Known rows, with every way that one mark hangs from another
z_416(z_259(z_339 z_795)): [-18.9  37.8   7.8  -6.5   0.1  35.2 -11.8  -1.8  36.8 -52.9  -5.1  14.0
 -35.0  -2.6 -23.5  -1.1 -19.0  34.8]
z_795(z_259 z_908): [ 14.6  14.5  18.9  -9.9 -76.5  -9.9 -14.0 -20.3  -6.4  -8.9   0.1 -18.4
  32.1   0.1  28.1   1.7  30.6 -29.2]
z_795(z_259(z_339) z_554): [  1.8  18.8  -6.1 -42.3   6.1   2.1  -9.0  24.4  18.6 -15.2 -12.5 -14.6
  22.2 -45.4  25.3  -6.0  11.2 -47.2]
z_259(z_267 z_416 z_795(z_554 z_908)): [  5.6  -7.8   2.4 -40.0  -6.5 -22.0 -35.1  -8.7 -13.2 -30.4  29.5  32.4
 -34.3  -6.4  28.9  11.3 -12.0 -26.1]
z_416(z_259(z_267 z_339(z_908) z_795)): [  4.4  18.2 -10.4   7.6  -6.4  34.9   7.6  -3.6  44.6 -36.6   3.2  20.0
 -39.1 -13.4 -36.3   5.0 -21.4  50.3]
z_259(z_267 z_339 z_416 z_795(z_554)): [-11.5   2.1 -17.2 -37.4  42.3  -4.0 -22.7   9.2   2.3 -51.3  16.7  34.0
 -53.1 -24.1  13.2   6.9 -21.5 -27.4]
z_267(z_259(z_339 z_795(z_554))): [-15.9  -7.1  -1.3 -43.5  53.0  15.1 -21.0  20.7  24.4  -1.2  -6.5   1.7
  12.1 -26.7  -2.7  -9.3 -12.7 -25.6]
z_267(z_259 z_908): [-17.4 -19.8  21.4  18.8  15.1  10.6  31.9  -2.0   2.5  57.8 -27.3 -27.5
  58.3  33.9 -15.9 -19.0  31.6   6.3]
z_339(z_259(z_267 z_795(z_554)) z_908): [ 12.4 -20.1 -17.6 -26.1  22.9  -9.8  -2.8  39.0  18.6  22.9  -6.1  -3.3
   2.0 -17.3 -16.7  23.3  -3.3  50.2]
z_795(z_259(z_267 z_416) z_554): [  4.1   4.7  -3.5 -25.9   1.7 -25.9  -2.6   9.3 -12.5 -22.6  22.3   4.5
 -11.7 -27.9  31.8   0.2  11.7 -59.5]
z_339(z_259(z_267)): [ -2.3   1.9  -3.2  13.2  -0.6  -5.3  26.3   7.1  24.7   2.3 -12.0 -11.4
  46.3  14.0  -4.8  11.7 -10.5  30.7]
z_795(z_259(z_267) z_908): [ 21.0   3.8  12.2 -11.4 -69.2  -8.4  -1.8 -31.3   7.7 -19.2   7.8  -9.7
  30.1  -3.0  30.4   1.0  16.0 -27.8]
z_267(z_259(z_795) z_908): [-23.1 -30.0  20.0   0.8  26.5  17.5  -0.7  -9.3  -6.6  34.8 -20.6 -21.4
  15.7  39.1 -27.8 -10.8  29.9  29.7]
z_267(z_259(z_339 z_416) z_908): [-14.3 -14.5   5.5  38.3  28.0   8.1  19.6 -17.8 -25.5  36.7   4.0  -7.7
   6.7  20.9  -4.9 -21.7 -12.1 -16.9]
z_339(z_259(z_267) z_908): [ 16.3  -6.4 -11.8  28.8  -8.4  -8.4  32.9  22.7   9.9  29.1 -13.6 -13.0
  47.0   8.1 -19.5  20.1   1.6  44.4]
z_267(z_908): [-15.4  -4.4  17.6  13.7   1.7   3.4  21.0  10.2  -1.5  30.2 -43.3 -18.7
  42.7  41.2 -13.3  -8.0  47.8  30.5]
z_339(z_259(z_267 z_416) z_908): [ 14.3  -6.0 -15.9  44.9  -9.6 -22.7  23.7   7.7 -24.6  22.7  11.6  -0.9
   6.0   9.0 -10.7  19.6 -13.7  21.8]
z_339(z_259 z_908): [  8.8   4.7  -3.1  31.1 -16.7 -10.0  22.0  32.8  -1.0  45.0 -27.2 -25.2
  47.4   9.7 -24.4  19.8  15.5  46.6]
z_339(z_259): [ -9.9  12.8   5.2  15.4  -8.8 -11.6  14.7  22.7   6.3  14.4 -23.5 -19.8
  49.9  18.1  -5.5   9.7   2.2  29.8]

Rows
[  4.0  -9.3   3.6 -43.3   9.1  10.4 -32.4  -5.7  25.0   2.9   8.5   6.0
  16.9 -28.4  20.6  -8.5 -26.5 -30.3] -> z_267(z_259(z_339 z_795(z_554 z_908)))
[  7.1  29.7   2.8 -48.8 -13.9  18.3 -31.7  -0.7  48.7 -31.3   9.9  22.8
 -28.2 -26.2  11.9  -9.7 -36.9   9.5] -> z_416(z_259(z_339 z_795(z_554 z_908)))
[-15.9 -18.7  17.7  33.1  17.3  -3.8  22.8 -10.8 -33.7  50.3   2.3 -14.3
  17.1  38.1  -7.2 -17.4  14.4  -9.6] -> z_267(z_259(z_416) z_908)
[-20.8 -23.7   3.5  16.9  32.4  15.4  -8.4 -27.7 -31.5  15.2  12.3   0.4
 -41.6  22.6 -17.0 -14.8 -12.1   5.6] -> z_267(z_259(z_339 z_416 z_795) z_908)
[ -0.7 -17.6  -0.9  37.6   9.0 -16.1  32.1 -11.0 -21.2  32.0   4.5 -11.8
   2.6  38.8  -1.0   3.2 -15.6  34.6] -> z_339(z_259(z_267(z_908) z_416))
[-21.6 -23.8   7.9   1.3  31.9  28.5  -0.5 -17.2   2.9  21.8 -18.0 -14.4
   2.2  21.2 -25.5 -14.7   2.6  27.2] -> z_267(z_259(z_339 z_795) z_908)
[ -8.9  20.2  -7.4 -48.9  34.0  27.9  -5.2  14.4  65.1 -49.7   4.9  28.3
 -35.0 -30.6  -7.6  -5.3 -36.5  15.4] -> z_416(z_259(z_267 z_339 z_795(z_554)))
[ 23.6  12.6 -21.6  -6.5  -5.3 -21.5 -13.6  25.7 -28.4   4.8  11.5  -0.2
 -24.8 -47.6  14.0   3.1   4.6 -50.3] -> z_795(z_259(z_339(z_908) z_416) z_554)
[  7.9   7.0 -20.7  37.2  -2.1  -5.2  21.9   4.6 -15.6 -12.9   4.2  20.7
 -11.5  -8.7  -8.5  10.8  -5.8 -10.1] -> z_259(z_267 z_339(z_908) z_416)
[ 19.6   6.3 -18.3  29.2 -32.9  -5.6   6.8 -14.5 -24.1 -19.6  18.3   3.4
 -29.1 -27.7   2.5   5.3   0.4 -31.8] -> z_795(z_259(z_267 z_339(z_908) z_416))
[ 12.4  14.5 -11.2  14.3 -36.6   6.8   2.6  13.1  -4.9   2.2 -19.5 -19.5
  15.6 -25.4  -6.9   4.7  29.2 -12.0] -> z_795(z_259(z_339(z_908)))
[-21.7 -28.3  17.7  17.9  25.8  -0.1  -9.0 -22.9 -40.6  26.4   9.3  -6.1
 -24.3  42.5 -18.0 -10.2  18.8   8.9] -> z_267(z_259(z_416 z_795) z_908)
[ 26.3   1.6   5.3 -33.3 -41.6 -34.7 -16.7 -18.2 -13.9 -17.3  36.7   6.7
  -6.0 -28.7  54.9  -1.0  -2.4 -71.2] -> z_795(z_259(z_267 z_416) z_554 z_908)
[  1.3  19.7 -13.4  39.3  -7.4  -5.2   3.6  13.8 -29.7  -1.1  -6.4  11.2
  -8.9  -5.4 -11.2   9.4   7.9 -12.8] -> z_259(z_339(z_908) z_416)
[  1.2  -2.3 -21.5  18.6   4.1   0.7 -11.6  -8.1 -19.6 -36.2  14.3  26.5
 -54.3  -1.2 -18.4  17.1  -7.2  11.8] -> z_259(z_267 z_339(z_908) z_416 z_795)
[-13.2 -14.8  -6.0  13.2  25.3  11.8  -3.1 -29.0 -19.7 -26.9   5.9  15.0
 -58.8  26.7 -10.6  -3.4  -8.7  19.5] -> z_259(z_267(z_908) z_339 z_416 z_795)
[  4.7  11.9  -2.0 -36.8  -7.9 -13.6 -50.6  -1.8 -16.2 -32.5  21.0  29.7
 -46.9 -18.0  30.2   5.3 -23.2 -33.6] -> z_259(z_339 z_416 z_795(z_554 z_908))
[ -8.2   6.6  16.5  14.2   1.8  22.1  42.3  -9.1  44.6   6.6 -17.2  -4.2
  16.4  32.6 -16.4 -17.6   5.4  48.4] -> z_416(z_259(z_267(z_908)))
[ 20.3   7.0  13.0 -45.3 -48.5 -18.9 -23.1   7.4   6.2   5.3  -3.2 -14.5
  40.2 -23.4  43.2  -1.8  24.4 -47.0] -> z_795(z_259 z_554 z_908)
